Each row was made from one small tree. The marks that hang from a mark follow it in brackets, in the order of their numbers. Every link used is in the known rows. Write each row's tree.
Known rows:
j_391(j_551(j_204(j_102(j_198)))): [ -9.5  34.7  25.6  41.7  24.2   9.2   6.8  -5.8 -39.6 -43.8 -19.0 -48.2
  12.1  -6.5  11.5  -1.8  21.3   4.0  18.0   9.9  -6.9  37.2 -10.4]
j_204(j_102(j_198 j_866(j_391(j_551)))): [-26.6  44.4  23.4  25.6  22.7  22.6   7.3 -18.7 -45.5 -40.9 -24.0 -54.7
  30.2  -3.6   9.8  30.5  10.0  15.6   9.4  -0.7   2.1   9.2 -11.5]
j_102(j_198 j_204 j_391 j_866): [ -7.6  48.4   5.3  63.1  23.4 -14.6  -2.5 -11.2  -7.8 -23.9 -45.6   8.8
  57.4 -42.2 -23.4  60.8   1.2 -14.7  14.0  17.6 -35.9  11.8 -19.0]
j_391(j_551(j_204(j_102(j_866)))): [  3.9  40.8  23.4  36.4  31.9  15.8   9.2 -10.2 -52.6 -41.8 -29.3 -41.0
  19.4  -1.5  14.6   8.1  26.0  -2.9  10.3   7.4  -0.8  16.9 -11.0]
j_102(j_391(j_551) j_866): [-15.7  32.8  18.7  35.6  12.6   7.9   0.3  -4.3 -27.0 -31.3 -31.6  -8.7
  27.3 -24.8   1.0  38.6  10.8  -6.7  14.9  16.2 -14.9  -2.1 -14.9]
j_551(j_204(j_102(j_198 j_391))): [ -5.9  32.6   8.5  64.2  21.4 -10.7   0.8  -0.4 -23.4 -37.8 -26.0 -12.5
  29.0 -25.2   0.4  24.1  13.7 -13.5  10.9  12.6 -18.5  42.2 -15.1]
j_866(j_204): [  1.7  35.6  22.7  36.7 -13.3  -4.1  12.0 -12.0  -3.2 -38.5 -12.9  12.0
  17.6  19.3  -7.3   6.3  39.6   9.3  -0.7 -47.9 -19.9  -2.2 -11.0]
j_789(j_866(j_102)): [  9.2  43.2  22.1  22.1  -2.6   5.6   5.5 -11.2  -0.7 -55.1 -22.4   4.1
  18.0   3.8  18.0  -1.1  54.3  16.4 -16.7 -15.7  -9.7 -24.1  12.6]
j_551(j_204(j_102(j_866)) j_391): [ 21.2  37.4  11.3  51.6  14.5  -0.5  11.1  -2.5 -33.8 -45.1 -25.7 -11.0
  19.6   9.6   2.7   8.3  34.5 -18.9  -6.6  -4.2  -7.2  34.3 -43.8]
j_391(j_551): [  1.8  27.6  27.8  29.2   3.7   6.1   5.2  -8.3 -24.0 -44.3 -23.6 -21.6
   6.5   3.0   2.4   7.3  38.7   4.1   8.5  -5.1  -3.5  -2.4  -5.5]
j_102(j_198 j_391): [-15.7  27.4  11.8  55.4   4.3 -11.5   4.5  -9.7  -3.6 -32.8 -26.2   6.2
  33.8 -26.6  -9.9  37.9  13.8  -9.2  10.3  -2.4 -27.3  16.6 -17.6]
j_866(j_102 j_204): [ -5.6  45.9  17.1  17.8 -25.9  -4.5  -4.0  -7.4   4.3 -40.8 -13.8  19.1
  30.2  22.3   2.9  -1.5  48.3  31.4  -1.2 -43.6 -26.5 -11.3  -1.2]
j_930(j_198): [ 21.1  11.3  26.5  72.5   1.1  -0.4  36.9 -17.1 -11.5 -31.9 -44.8   0.3
  18.3  11.3   8.8  17.4  67.1 -12.4 -17.4 -25.1   2.2   0.4 -14.8]
j_789(j_866): [ 16.5  31.9  28.2  41.1   9.8   4.8  21.0 -16.8  -7.7 -53.1 -22.1  -2.0
   4.1   0.1   8.0   4.0  46.1  -6.0 -17.1 -18.7  -3.8 -15.9   3.0]
j_102(j_198 j_866(j_204 j_391(j_551))): [-48.7  49.6  28.1  12.8 -14.0  21.3   7.5 -14.6 -16.3 -33.6  -7.3 -27.2
  23.5   8.9   1.7  16.3  -3.7  38.8  16.2 -25.3 -25.2   3.3 -24.3]
j_391(j_551(j_204)): [  5.1  27.8  23.5  32.8  -1.2   5.1   0.5  -3.2 -24.2 -47.6 -22.3 -30.1
  -1.1   4.6   2.5 -11.4  26.5   6.2  13.6   3.4 -12.4  17.1 -13.1]
j_204(j_102(j_198 j_866)): [ -9.0  42.7  18.6  51.1  39.9   7.1  27.8 -29.4 -37.6 -32.8 -32.5 -17.4
  47.4 -11.0   4.6  40.0  25.6 -11.6   1.9 -23.5  -8.4   8.7 -12.2]
j_789(j_866(j_204(j_102) j_391)): [  6.3  45.2  29.3  25.7  -6.5  14.5   8.4  -3.2 -13.3 -56.2  -6.3 -18.0
   2.5  21.7  12.4  -2.6  42.2  20.1 -19.8 -32.1   6.8  -9.8   8.9]
j_551(j_204): [ 17.9  29.6  15.8  47.8  -0.2  -7.4   9.6 -11.5 -15.3 -47.9 -23.6  -6.7
  10.7  10.8  -5.9  -2.6  31.4  -6.4   2.4 -19.2 -17.6  15.1 -15.8]
j_204(j_102(j_198 j_391(j_551) j_866)): [-31.6  39.1  19.8  43.6  37.7  12.4   5.3  -7.5 -42.2 -26.8 -30.6 -27.4
  38.8 -38.3   9.8  48.7   6.4  -6.9  18.6  23.1  -9.6  17.7 -12.3]
j_391(j_551(j_204(j_102))): [ 13.3  31.2  23.2  39.1  18.9   7.3  -0.8  -1.7 -43.3 -49.0 -23.6 -42.9
   4.6   3.9  11.0  -6.9  37.2  -1.3   8.4   8.5   4.3  24.0  -1.9]
j_102(j_204): [ 33.9  39.9  14.3  55.0   9.5 -17.6  -2.9 -10.8  -8.2 -41.3 -42.7  -1.5
  30.0  -4.1 -23.8  22.3  44.5 -10.4  -0.1  -5.9 -12.7  -0.8  -1.6]
j_789(j_866(j_204 j_391)): [ -1.8  41.8  29.7  21.4 -26.7  11.1   7.7  -5.3   6.2 -54.7  -4.0  -4.0
  -2.9  24.3   3.3  -7.0  32.9  27.0 -16.6 -38.3 -10.8 -16.7  -0.9]

Which tree is each row?
[  0.7  40.4  14.4  29.0  -6.4  -1.7  -8.8   5.4   4.2 -51.1 -24.4  17.0
  20.7 -17.9  15.2  14.7  42.2   9.1 -12.2   9.6 -16.5 -15.4  11.1] => j_789(j_866(j_102(j_391)))
[-30.2  42.0  21.7  24.8  -0.8  17.7   3.7 -13.6 -27.4 -43.8 -16.6 -45.5
  17.3  -0.8   4.7   9.6 -11.9  23.7  19.7   2.1 -23.2  20.8 -29.7] => j_102(j_198 j_866(j_391(j_551(j_204))))
[-10.6  39.6  31.8  29.5   5.5  15.8  -4.7  14.8 -21.3 -43.6  -8.9 -14.1
  -2.7 -16.7  21.4   7.0  33.7   8.8  -1.6  16.5  -0.2   1.6  10.9] => j_789(j_866(j_204(j_102(j_391(j_551)))))
[  0.6  40.3  24.1  43.8   6.9   4.2   4.6   7.9  -9.8 -42.9 -13.2   7.0
  10.4 -11.1  12.0  15.4  40.5  -2.8 -13.3  -5.9  -5.0  -0.5   8.2] => j_789(j_866(j_204(j_102(j_391))))
[ -9.9  48.1  13.5   7.8 -43.1  -0.5 -14.2  -1.8   6.0 -48.9 -10.8   4.0
  26.2  34.6   0.3  -3.3  38.7  47.1  -4.6 -46.0 -22.0 -11.2  -1.7] => j_866(j_102 j_204 j_391)
[ -3.8  53.9  10.6  47.0   7.9  -5.3   1.6 -20.1 -10.7 -37.5 -39.3 -18.0
  47.2  -9.5 -23.3  42.1   6.2   8.4   6.2  -7.6 -23.9   2.6 -18.2] => j_102(j_198 j_204 j_866(j_391))
[  1.8  26.7  18.9  42.9  21.5   2.1  -9.5   8.3 -36.8 -39.6 -29.1 -26.0
  16.8 -21.3   5.6  27.9  35.9 -10.7   9.6  22.9   5.8  12.5   2.1] => j_204(j_102(j_391(j_551)))
[-41.2  43.9  15.7  44.5  -2.1  -1.3  13.6 -12.7  -3.1 -20.0 -15.8  23.4
  45.6 -20.5  -5.9  43.2  -2.5   5.4  14.2 -21.9 -43.7   9.8 -28.6] => j_102(j_198 j_391 j_866(j_204))
[-29.0  43.1  28.2  19.8  -7.0  16.5  -2.8  -1.5 -25.4 -41.7  -4.3 -43.4
  13.3  12.2   4.9   4.9  18.6  35.3  11.2 -18.0  -5.9  16.8  -5.5] => j_866(j_204(j_102(j_198)) j_391(j_551))
[-13.0  45.0  15.3  41.6  23.9  11.7  17.2 -26.5 -34.3 -40.7 -28.1 -31.4
  44.4   1.4   1.1  37.7  15.2   4.6  -0.3 -23.9  -4.0   6.5 -13.8] => j_204(j_102(j_198 j_866(j_391)))
[-35.9  37.5  16.6  40.2  12.4   6.9   0.1  -3.1 -23.7 -30.7 -24.9 -18.2
  26.8 -32.2   3.6  27.9 -15.3   1.5  27.0  27.2 -34.5  29.7 -30.1] => j_102(j_198 j_391(j_551(j_204)) j_866)
[ 10.2  31.7  13.0  58.1   5.5  -7.8   8.2   1.0 -20.9 -46.7 -17.0 -16.8
  12.8   2.5  -0.3   0.3  30.9 -10.1   0.3   0.4 -13.4  54.2 -42.9] => j_551(j_204(j_102(j_198)) j_391)
[-12.5  33.8  12.8  19.7 -11.2  -0.3 -25.9  10.9 -11.6 -41.0 -27.4  -4.6
  23.3 -16.0   9.2  17.5  34.4  18.0  12.7  21.7 -17.1  -2.6   2.2] => j_866(j_102(j_391(j_551)))
[-12.4  54.6  13.8  14.8 -16.3  -0.5 -32.6   2.3  -4.3 -47.3 -30.6 -34.9
  32.3  -4.9  -7.5  12.3  22.1  44.2  16.3  20.5 -20.2   4.2   2.0] => j_866(j_102(j_198 j_204) j_391(j_551))
[  2.5  39.8   5.7  66.4   8.3 -23.5 -11.6  -0.9   1.3 -31.0 -40.0   6.2
  41.4 -37.4 -25.9  45.8  14.7 -11.8  13.9  19.6 -31.2  19.1 -10.8] => j_102(j_198 j_204 j_391)
[-44.4  50.8  22.3  -4.4 -39.6  13.0 -17.0  -0.5   0.0 -42.8  -2.3 -22.5
  21.3  18.0   9.1  -5.9  16.3  64.7  14.9 -21.2 -28.3   2.3  -6.3] => j_866(j_102(j_198) j_204 j_391(j_551))
[-34.4  38.5  24.3  36.6   6.4   6.3  -5.5   8.2 -22.5 -28.7  -9.6 -15.2
  22.1 -22.6   7.2  23.5  14.6  11.8  20.1   7.2 -16.9  26.0  -9.0] => j_866(j_204(j_102(j_198 j_391(j_551))))
[ -4.6  24.7  16.6  40.5  -3.4  -2.9 -14.7  11.9 -18.9 -42.8 -23.0 -17.5
   3.7 -16.1   1.0   5.5  13.5  -1.9  18.3  27.8 -19.5  24.3 -15.3] => j_102(j_391(j_551(j_204)))
[-21.8  47.1  21.9  -6.2 -43.3  11.3 -23.8   7.5  -2.5 -48.2  -6.2 -19.0
  12.4  29.3   8.9 -11.3  33.5  57.2   6.6 -21.9 -17.0 -11.0   0.5] => j_866(j_102 j_204 j_391(j_551))
[  1.6  59.6  15.5  25.2 -12.3  -2.8 -16.1  -5.1  10.6 -56.0 -27.9 -13.7
  30.2  -6.9  -2.1  10.6  29.9  34.5  -7.8   8.2 -20.0 -10.2  10.1] => j_789(j_866(j_102(j_198 j_204) j_391))
[-15.8  41.0   8.1  61.2  33.2  -2.5   8.4  -9.3 -33.5 -31.3 -31.0 -10.3
  45.8 -29.4   2.6  40.0   1.0 -16.2  13.0  10.7 -23.0  34.1 -23.9] => j_551(j_204(j_102(j_198 j_391 j_866)))
[-13.6  47.6  18.3  19.8 -25.1   0.0 -10.5  10.3  14.6 -44.4  -9.3  28.8
  19.7  -6.4  16.0   5.9  37.7  26.8 -10.4  -8.4 -27.8 -15.5   6.5] => j_789(j_866(j_102(j_391) j_204))
[ -8.2  39.5  18.9  20.8  -4.0  16.4  -1.4  -6.5 -29.8 -48.9 -21.7 -41.1
   8.5  12.1   3.3   3.0   4.4  18.3  11.6  -0.2 -12.7   7.7 -22.7] => j_102(j_866(j_391(j_551(j_204))))
[-33.2  39.6  10.4  25.6 -11.9  -1.1 -25.5  11.0  -8.8 -39.3 -18.2 -14.0
  24.1 -24.3  12.0   6.7   6.7  26.5  26.2  33.8 -36.7  29.0 -12.3] => j_866(j_102(j_198 j_391(j_551(j_204))))
[-36.2  50.1  19.2  23.3 -22.1   2.7  -4.3   3.4  18.9 -39.1  -5.7  25.8
  27.9 -18.8  15.5  11.6  22.0  32.3  -1.3  -5.6 -39.0  -3.3   1.4] => j_789(j_866(j_102(j_198 j_391) j_204))
[ -5.6  50.7   0.7  47.7  -3.1 -23.1 -27.3   4.5   9.0 -32.9 -41.7  14.6
  54.7 -34.1 -16.5  38.7  24.2   9.7  12.3  22.5 -37.1  10.5  -0.9] => j_866(j_102(j_198 j_204 j_391))
[-14.7  53.1  18.7  31.2   7.3   8.7  -8.1 -13.4 -20.1 -37.1 -35.3 -39.6
  34.9 -14.0 -15.0  34.2   0.0  19.1  17.7  16.0 -19.4   4.0 -16.0] => j_102(j_198 j_204 j_866(j_391(j_551)))
[  4.3  36.0   8.6  55.6  33.6  -1.0   7.8  -8.3 -35.9 -32.8 -38.2   0.0
  43.6 -21.1   1.2  50.5  28.3 -24.3  -1.5  -0.3  -4.0   2.5  -7.3] => j_204(j_102(j_391 j_866))
[  2.5  44.3  13.4  47.0  16.7  -4.2 -15.6   4.1 -20.8 -28.6 -45.5  -9.9
  35.4 -36.1 -14.1  45.3  12.4  -9.8  17.3  38.6 -19.1   0.4  -9.8] => j_102(j_204 j_391(j_551) j_866)
[  6.2  45.5  17.6  13.5 -20.8   8.9  -6.0  -5.7   1.0 -63.3 -17.7  -9.9
  12.4  16.0  14.7  -3.2  45.3  31.7 -20.4 -16.2  -4.3 -24.7  12.1] => j_789(j_866(j_102 j_391))
[ 31.8  28.8  12.5  55.7   2.1  -8.4   2.1   7.4 -25.2 -52.3 -21.0 -12.0
   5.7  14.7   1.3  -6.5  47.8 -14.7  -7.0  -2.0  -3.2  40.6 -36.6] => j_551(j_204(j_102) j_391)
[ -7.6  39.4  17.2   2.5 -24.9  10.3 -22.7   1.2 -13.0 -53.2 -20.3 -31.9
  14.9  18.0   9.3  -1.1  37.6  39.7   3.9  -3.6  -5.3 -10.6   4.3] => j_866(j_102 j_391(j_551))
[-10.0  47.1  12.1  44.1  19.4   7.9  12.3 -19.6 -35.3 -44.9 -24.2 -37.6
  35.8   3.0   2.0  21.8   4.1   7.2   5.1 -14.7 -12.2  25.8 -21.5] => j_551(j_204(j_102(j_198 j_866(j_391))))
[-25.3  29.2  16.7  44.5  -0.3  -2.0  -8.4   5.9 -16.1 -36.8 -18.4 -20.0
  12.4 -28.4   1.5  13.1  -2.6   4.4  27.4  28.5 -30.3  37.2 -21.9] => j_102(j_198 j_391(j_551(j_204)))
